Known rows, with every way that one mark hangs from another
z656{z783{z484}}: [ 1.655 -0.120 -0.847  0.808 -4.083  1.181  0.855  0.441 -0.437 -0.038
 -2.398 -0.329 -1.771  0.590  1.310  1.078  0.549 -0.231 -0.750  1.466
  1.414]
z783{z484 z902}: [ 1.384  1.174 -1.824  2.641 -4.321  1.624 -0.233  0.200  0.718 -1.332
 -1.968  1.633 -2.116 -0.868  0.893  2.809  0.315  0.651 -1.483  1.118
 -0.839]
z382{z205}: [ 0.120  1.591 -0.144  0.072 -0.025 -0.265 -1.599  0.742  1.928 -0.638
  3.786  0.449  0.423  0.300 -0.471 -0.627 -1.569  0.069  0.525  0.660
  0.133]
z656{z783}: [ 1.681 -0.907  0.889 -0.043  2.120  0.001  1.424  0.206  0.058 -0.255
 -2.553 -1.650 -0.476  0.397  1.031 -0.587 -0.024  0.077  0.056  1.683
  1.140]
z239{z484{z382} z902}: [ 2.044 -2.829  0.019 -1.278  2.534 -0.363  0.361 -0.222  3.464 -2.836
 -2.330 -2.156 -1.319 -0.213 -1.033 -2.096 -0.292  2.280  1.485 -0.046
 -2.523]
z239{z484{z382{z205} z783} z902}: [ 2.002 -0.033  0.469 -2.157  3.929 -0.566 -3.400  1.112  3.040 -3.040
 -1.880 -1.788 -0.260  0.996  0.087 -2.595 -1.462  2.278  2.408 -0.496
 -0.859]
z205{z382}: [ 0.918 -1.094 -0.434  0.428 -3.610 -0.935  0.783 -0.134  2.959 -0.836
 -0.360 -0.691 -1.954 -0.367  0.854 -2.014 -0.513  0.318  1.035  1.772
 -0.955]
z239{z484{z382}}: [ 2.136 -2.707 -0.377 -0.811  2.717 -0.310 -0.019 -0.260  3.187 -1.891
 -1.085 -1.566 -1.277 -0.305 -0.723 -2.734  1.976  1.068  1.084 -0.533
 -1.470]
z356{z382{z205}}: [ 2.252  1.526  0.096 -0.077 -0.783  0.236 -3.331  0.672  0.082 -0.831
  5.532  0.443  0.601  0.088 -0.102 -0.493 -2.376 -0.897  0.651  1.212
  0.663]
z902{z239 z382{z205}}: [ 1.241 -4.624 -0.253 -0.988 -3.209 -0.798 -2.272  1.858  1.284  0.164
  4.890  0.770 -0.230 -0.990  0.522 -2.646 -1.074 -0.527 -0.082  1.355
  0.920]
z239{z484{z382{z205}} z902}: [ 1.521 -1.007 -0.391 -1.669  1.458 -0.110 -2.631  0.623  4.136 -2.691
  1.105 -1.173 -1.114  0.301 -1.462 -2.800 -1.386  2.091  1.727 -0.985
 -2.091]
z484{z783}: [ 1.154  0.376  1.027 -0.101  2.277 -0.858  0.023  0.242  0.180 -1.010
 -2.378 -1.340  0.800  0.480  1.272 -0.308 -0.418  0.617  1.159  2.114
  0.953]
z783{z484{z382{z205}} z902{z239}}: [ 2.210  0.064 -2.210  0.890 -7.926  1.429 -4.511  1.860  3.401 -1.033
  0.857  1.777 -4.094 -1.665  0.907 -0.060 -0.499 -0.178 -1.229  0.321
 -0.739]
z484{z382 z783}: [ 2.872  0.012  1.095 -0.936  1.061 -1.159 -1.523  0.317  1.702 -1.641
 -3.701 -2.260  0.629  0.692  1.263 -1.945  0.173  0.640  1.211  1.957
  0.531]
z656{z239{z484} z783}: [ 1.918 -2.742  0.298 -1.309  7.098  0.044  1.797  0.000  1.250  0.701
 -1.131 -2.788 -2.779  0.906  0.841 -1.532  2.401 -0.425  1.132 -0.097
  0.942]
z783{z484{z382} z902}: [ 2.947  0.865 -1.929  1.691 -5.440  1.470 -1.663  0.342  2.136 -1.960
 -2.948  0.697 -2.505 -0.702  1.037  1.215  0.903  0.818 -1.439  0.816
 -1.085]
z783{z484 z902{z239}}: [ 1.155 -1.105 -1.868  1.911 -5.798  1.455 -0.628  0.842  1.276 -0.496
 -2.201  1.563 -4.278 -2.356  1.208  2.080  0.057  0.026 -1.496  1.148
 -0.966]
z356{z382}: [ 2.806 -0.342  0.346  0.306  0.045 -0.008 -0.846 -0.211 -0.393 -0.875
  1.517 -0.550  0.094 -0.444  0.429 -0.022 -1.196 -0.636  0.529  2.024
  0.321]
z902{z239{z484} z382{z205}}: [ 0.855 -6.121 -0.564 -1.394  0.301 -0.311 -1.691  1.538  1.822 -0.354
  5.276  0.660 -1.100 -1.265 -0.313 -3.374  0.658  0.098  0.401 -0.816
  0.040]
z783{z484 z902{z382{z205}}}: [ 1.961 -0.051 -2.273  1.914 -6.394  1.753 -3.095  1.746 -0.147 -1.254
  2.433  2.702 -0.314 -0.363  1.086  1.222  0.048  0.448 -2.087  0.514
  0.656]
z656{z239{z484}}: [ 1.282 -2.098 -0.418 -0.729  5.506 -0.572  1.019 -0.289  2.292  0.288
  1.476 -1.455 -2.149  0.187 -0.259 -0.895  2.150  0.033  1.233 -0.288
 -0.714]

Rows
[ 2.548 -2.246 -1.983  2.218 -5.564  1.509 -0.401  0.841 -0.592 -1.387
 -0.988  1.634 -0.741 -0.833  1.408  1.585  1.128  0.710 -2.319  1.200
  0.084] => z783{z484 z902{z382}}
[ 2.424 -1.526  1.144 -1.361  4.098 -0.364  1.696  0.420  0.805  0.350
 -3.270 -3.231 -1.845  1.117  1.155 -0.278 -1.647  0.054  0.833  2.272
  0.602] => z656{z239{z902} z783}
[ 2.242 -4.218 -0.780  0.057  2.340  0.374 -0.890  0.506  4.016 -1.817
 -2.523 -0.673 -4.502 -2.575  0.152 -2.070  2.009  1.063  0.027 -0.466
 -2.288] => z783{z902{z239{z484{z382}}}}
[ 1.339 -3.093  0.495 -1.818  3.598 -0.389 -2.258  1.549  0.027 -2.433
  0.645 -0.778  1.597  0.918  0.524 -2.232 -1.177  2.459  1.574  0.060
  0.303] => z239{z484{z783} z902{z382{z205}}}
[ 1.349 -7.936 -0.161 -1.067  0.365 -0.499  0.606  0.756  1.574 -0.505
  1.370 -0.448 -1.647 -1.792  0.089 -3.263  1.983  0.724  0.280  0.267
 -0.439] => z902{z239{z484} z382}
[ 2.505 -4.933  0.550  0.019  0.929 -0.324 -1.067  1.592 -0.424 -1.011
 -3.365 -0.541 -0.775 -1.793  2.848 -0.842  0.454  0.621 -0.656  2.447
  1.106] => z484{z783{z902{z239 z382}}}
[ 1.593 -2.325  0.198 -2.331  1.941 -0.748 -3.757  1.433  3.459 -1.269
  0.511 -1.456 -1.972 -0.439  0.561 -3.793  0.501  0.628  1.996 -0.613
  0.085] => z902{z239{z484{z382{z205} z783}}}
[ 1.694 -5.807 -0.133 -1.022  2.675 -0.369  1.350  0.263  0.968 -2.210
 -0.587 -1.147  0.052 -0.331 -0.487 -1.907 -0.065  2.305  0.716  0.246
 -1.362] => z239{z484 z902{z382}}
[ 2.674  2.361  0.032 -0.027  2.297  0.011 -4.505  1.403  1.618 -2.404
 -2.210 -0.473  0.144  0.293  1.600 -0.862 -0.555  0.974  0.349  1.148
  0.402] => z484{z382{z205} z783{z902}}
[ 2.562 -1.715  0.349 -1.315  4.820 -0.778 -1.192  0.124  2.021 -2.077
 -3.396 -2.455 -0.468  0.460  0.603 -2.759  2.037  1.306  1.835  0.082
 -0.306] => z239{z484{z382 z783}}
[ 2.079 -5.027 -0.408 -1.429  0.507 -0.542 -0.543  0.151  4.420 -1.039
 -0.649 -1.447 -3.597 -1.706 -0.526 -3.753  1.779  0.559  1.093 -0.130
 -1.660] => z902{z239{z484{z382}}}
[ 1.548 -1.576  0.480 -1.382  7.046 -0.978  0.262  0.159  1.060 -0.110
 -0.907 -2.493 -1.309  1.001  1.115 -1.220  2.052  0.346  1.978  0.427
  0.625] => z656{z239{z484{z783}}}
[ 1.640 -2.599 -1.242 -0.313  1.993  0.600 -3.647  1.328  3.994 -1.799
  0.866  0.312 -3.913 -2.098 -0.106 -2.307  0.882  0.851  0.274 -1.280
 -1.966] => z783{z902{z239{z484{z382{z205}}}}}
[ 1.451 -3.064 -0.594 -1.734 -0.242 -0.363 -3.078  1.072  4.321 -0.970
  3.015 -0.548 -2.701 -1.161 -0.807 -4.021  0.576  0.278  1.338 -1.131
 -1.214] => z902{z239{z484{z382{z205}}}}
[ 1.661 -2.980 -2.232  1.200 -7.957  1.520 -3.234  2.237  0.673 -0.455
  3.127  2.680 -2.344 -1.816  1.359  0.355 -0.497 -0.275 -2.035  0.615
  0.427] => z783{z484 z902{z239 z382{z205}}}
[ 1.951 -2.786  0.100 -0.244  0.437 -0.035 -3.508  2.439  0.190 -0.935
  0.078  0.580 -0.324 -1.227  2.450 -1.335 -0.787  0.456 -0.420  1.506
  1.463] => z484{z783{z902{z239 z382{z205}}}}
[ 1.508 -2.382  0.154 -0.843 -1.375 -0.441 -1.571  1.331  0.909 -1.511
  2.715  0.128  2.017  0.392 -0.159 -1.529 -3.033  1.091  0.299  1.334
 -0.022] => z239{z902{z382{z205}}}
[ 3.974 -2.488 -0.282 -0.804  8.251  0.877 -0.111  0.483  2.026 -0.771
 -3.906 -3.130 -4.045  0.185  1.413 -1.970  3.249  0.498  0.090 -0.581
  0.076] => z656{z239{z484{z382}} z783{z902}}
[ 1.886 -7.207 -0.793  0.146  2.459  0.534  0.228  0.928  1.219 -1.338
 -0.300  0.183 -2.551 -2.718  0.741 -1.557  2.288  1.094 -0.779 -0.126
 -1.126] => z783{z902{z239{z484} z382}}
[ 3.309  1.896 -1.661  1.025 -4.024  2.254 -3.507  1.631  1.170 -1.412
 -2.109  0.467 -2.823  0.392  1.645  0.052  0.120  0.051 -1.423  0.205
  0.893] => z656{z783{z484{z382{z205}} z902}}
[ 1.560 -1.219  0.591  0.495  1.915 -0.162 -0.880  0.982  0.985 -0.999
 -4.449 -0.609 -2.270 -1.811  2.277  0.406 -0.363  0.699  0.142  2.153
  0.164] => z484{z783{z902{z239}}}
[ 2.472  0.006  0.271 -0.579  0.400 -0.106 -4.981  2.051  2.653 -1.540
 -1.974 -0.416 -1.965 -1.037  1.951 -1.667 -0.973  0.325  0.339  1.414
  0.280] => z484{z382{z205} z783{z902{z239}}}
[ 1.039 -3.740 -0.486 -1.276  1.588 -0.082 -1.247  1.176  1.549 -2.179
  3.363 -0.044  0.877  0.221 -0.893 -2.140 -1.222  2.102  0.728 -0.527
 -0.916] => z239{z484 z902{z382{z205}}}
[ 1.956  1.573 -1.651 -0.011 -7.596  0.725 -3.815  1.012  2.657 -1.016
  2.686  1.016 -1.048  0.756 -0.070 -0.821 -0.497  0.003 -0.126  0.091
 -0.093] => z783{z484{z382{z205}}}
[ 3.582 -4.233 -0.512 -0.920 -3.213  0.706  0.957  1.275 -1.023  0.553
 -2.165 -1.689 -1.636  1.503  2.124 -0.037 -0.336  0.002 -0.774  2.306
  1.839] => z656{z239{z902{z382}} z783{z484}}
[ 2.891  0.453 -1.241  1.307 -0.619  1.819  0.179  0.794 -0.280  0.600
 -3.495 -0.631 -4.039  0.406  2.483  2.198  1.296 -0.867 -1.464  1.220
  1.410] => z656{z239 z783{z484 z902}}
[ 2.748 -2.129  0.539  0.739  2.204 -0.023 -0.704  0.990 -1.126 -1.880
 -3.313 -0.613  1.079 -0.297  2.480 -0.230  0.553  1.281 -0.454  2.225
  1.152] => z484{z783{z902{z382}}}
